What can hang from each mark
feku: mide zubid
vifo: feku mide vezin zubid
vezin: feku vifo zubid
zubid: fadek feku
mide: feku vifo zubid
fadek: feku vezin vifo zubid

Each row was made from one small tree. The marks that hang from a mark follow it in brackets, in alphabetical order. Every link used is in the known rows. Write each row's tree.
In the rows, 128 means zero.
Known rows
fadek[vezin[feku[mide] vifo] zubid]: [ 90 174  39 142  63 132 175  86  94 109 161  95 166  98 150 163  81 157
 119 145  98 148 137]
vifo[feku mide vezin]: [119 151 126 125 128 145 142 122  90 179 138 102 145 127 136 166 185 191
 110 125 114 122 111]
fadek[feku zubid]: [135 133 139 110 131  92 131 158 114 168 107  95 118 148  97 113 166 105
 148 126  97 105 153]
vifo[vezin]: [109 112 136 151 147 152 147 143 131 151 148  97 115 105 108 129 165 142
  89 109 125 118 134]
mide[vifo[feku vezin] zubid]: [ 63 179 175 129 127  97 151 105 112 162 120  63 153  95 107  91 169 170
  88 126  73 146 144]
feku[mide zubid]: [ 90 162  92 115  63 126 150 149  74 104 113 131 133  95 142 136  99 104
 140 143 135 191  96]
vezin[vifo[mide] zubid[fadek]]: [150 136  54  75 104 146 134 131  51 112  85 140 190 108 237 156 111 131
  98 174 159 174  98]
fadek[vezin vifo]: [ 98 142 123 124 115  96 150 121 182  83 136 138 138 108 106  98 152 150
 131  96  93 137 163]
feku[mide[vifo] zubid[fadek[vezin]]]: [ 85 195  58  89  56  97 174 164 107  45  75 131 151  72 136 125  91 135
  93 119  99 234 137]
fadek[vifo[mide]]: [109 122 127 112 106 107 138 134 141 100 118 141 153 138 148 131 152 149
 130 119 108 138 127]
zubid[fadek feku[mide]]: [144 130  81 149  70 108 116 153  61 105  90 135 129 126 136 152  90 148
  87 142 127 190 154]
mide[vifo[vezin]]: [ 85 119 168 130 146 114 158 126 137 128 119 103 131  99  99 110 154 165
  77 103  99 138 140]
feku[zubid]: [ 98 161 117 104  95 133 154 159 117 133 122 121 126 125 133 117 111 108
 135 119 126 165 110]
vifo[mide[feku]]: [147 115 122 111 116 107 152 120  83 140 101 142 136 150 149 159 141 129
 135 124 131 126 123]
fadek[feku[mide] vifo]: [113  91 173 115  92  68 124 147 107 126  73 152 113 118 118 100 176 121
 154 118 111 130 124]
vezin[feku[mide]]: [109 122  93 168  71 124 154 123  90 114 129 139 125 114 161 164  81 144
 117 140 123 142 109]
feku[mide[vifo[vezin]] zubid]: [ 56 155 126 118  77 112 175 147  82 104 108 108 135  70 122 123 118 134
 101 121 109 201 105]
mide[feku vifo[vezin] zubid]: [ 72 128 194 129 133  73 179 112  96 161  93  73 124 101  95  86 169 129
  85 104  89 136 164]
zubid[fadek feku]: [153 130 104 140  95 115 122 158  94 128  96 130 124 149 127 139  99 146
  83 123 122 167 167]
zubid[fadek[feku vezin vifo[mide]]]: [153 142  84  90  98  88 151 186 166  88  67 150 139 131 142 116 168 141
 103  98  86 151 171]
mide[vifo[vezin] zubid[fadek feku]]: [ 81 163 136 157 105  95 159 150 105 134 104  67 152 102 115  93 132 154
  36 120  72 179 185]
fadek[feku vezin zubid]: [131 164 105 119 129  86 155 148 139 144 127 100 124 123  84 102 163 113
 150 114  78 109 178]
vifo[vezin[feku[mide]] zubid]: [100 162 123 177  92 138 167 156 107 158 162  67  91  64 135 157 124 139
  84 116 112 162 107]
fadek[vezin zubid]: [111 185  66 127 131 115 153 123 152 103 164  91 145 115  94 127 133 131
 131 122  86 134 179]
mide[vifo[feku zubid]]: [107 193 194  88 123  79 128 108 116 151 104  93 123 102 112 113 136 172
 129 114  91 174 116]

Write each row's tree
[118 132 184 116 116  89 155 182 135 175 109  95 104 104 125 104 211 128
 121  91  91 135 121] : fadek[feku vifo[mide vezin zubid]]
[ 98 162 119 125 101 106 145 149 103  93 100  93 123  54 127 137 130 149
  77 126 105 200 128] : feku[mide[vifo[vezin zubid[fadek]]]]
[138 143 115 108 111  91 145 150 100 137  73 100 121 137 136 117 139  96
 103 122 112 151 171] : mide[feku zubid[fadek]]
[124 133 139 141  91  89 131 144  79 148  91 123 128 105 135 102 149  94
 146 150 116 133 124] : fadek[feku[mide[zubid]]]
[ 80 149 148  98  97 118 153 145 116 154 120 108 139 130 130 133 187 177
 119  97  97 152 111] : fadek[vifo[feku[zubid] mide vezin]]
[132 192  47 151  76 114 155 144  98 108 127 110 176 127 170 135 110 132
  90 148  93 169 167] : vifo[mide[zubid[fadek[vezin] feku]]]
[138 205  76 101  91 118 127 134  90 136 100 104 175 145 178 156 146 157
 119 155  98 159 130] : vifo[feku mide[zubid[fadek]]]
[117 149  89 112 121 131 151  92  91 114 136 136 164  80 168 111 115 130
 132 150 143 145 123] : fadek[vezin[vifo zubid]]
[126 127 126 107 118  63 162 153 118 113  92 164 145 106 148  82 184 120
 154 118 100 127 149] : fadek[feku vezin[zubid] vifo[mide]]
[ 86 104 117 145 114 119 170 150 115 124 136 125 144 115 167 137 159 153
  92 113 110 129 124] : fadek[vifo[mide vezin[feku zubid]]]
[128 140 125 108 153 136 123 153  86 166 106 104 122 103 135 137 184 168
  91 127 131 143 132] : vifo[feku vezin[zubid[fadek]]]
[146 116  98  80 105  98 137 168 137  92  65 143 134 150 153 147 150 143
  97 104 112 164 156] : zubid[fadek[vifo[mide[feku]]]]
[159 220  39 121  80 124 166 176 141  99 128 104 139  98 183 167 101 140
  89 120  95 192 136] : vifo[mide zubid[fadek[vezin[feku]]]]
[110 145  77 136  94 133 172  91  88 125 142 141 157  89 187 129  85 143
 117 144 132 137 116] : fadek[vezin[feku vifo zubid]]
[168 197 109 102 112 101 139 190 153 129 100  99 100  91 128 115 143 108
 112 106  99 176 152] : vifo[zubid[fadek[feku vezin]]]
[136 182  80 125 103 101 149 173 145 116 100 101 144 110 140  93 146  99
 101 133  87 149 176] : mide[zubid[fadek[feku vezin]]]
[109 136 141 110 109  63 138 143  84 133  85 103 132 116  98 115 153 119
 139 138  87 139 145] : fadek[feku[mide[vifo]] zubid]
[ 91 153  77 154  93  93 177 114  93  75 128 150 145  68 159 122  90 140
 114 142 108 158 140] : fadek[vezin[feku[mide[vifo]] zubid]]
[ 75 164 117 139  86  86 142 107  84  85 106 107 163  76 139 109 114 127
 114 161  98 177 132] : feku[mide[vifo zubid]]
[122 206  67 110  86 127 137 124 123 120 111  89 169 107 159 117 125 137
 100 148 100 167 153] : mide[zubid[fadek[vezin[vifo[feku]]]]]
[118 169  57 147 112 150 164 172 123 124 132  75 166 108 166 147 162 131
  58 137  99 149 147] : vifo[mide[zubid[fadek]] vezin]
[119 133 112 100 104 115 120 162 132 106  83 114 124 115 125 145 172 176
  82 107 109 171 145] : zubid[fadek[vifo[feku[mide] vezin]]]
[ 99 118 147 107  97  61 126 155 106 127  89 111 124 127  97 108 180 117
 155 124  87 134 151] : fadek[feku[mide] vifo zubid]
[137 183  66 149  91 153 179 198 129 143 138  72 120  94 179 184 128 152
  46 108  97 174 125] : vifo[mide vezin[feku] zubid[fadek]]
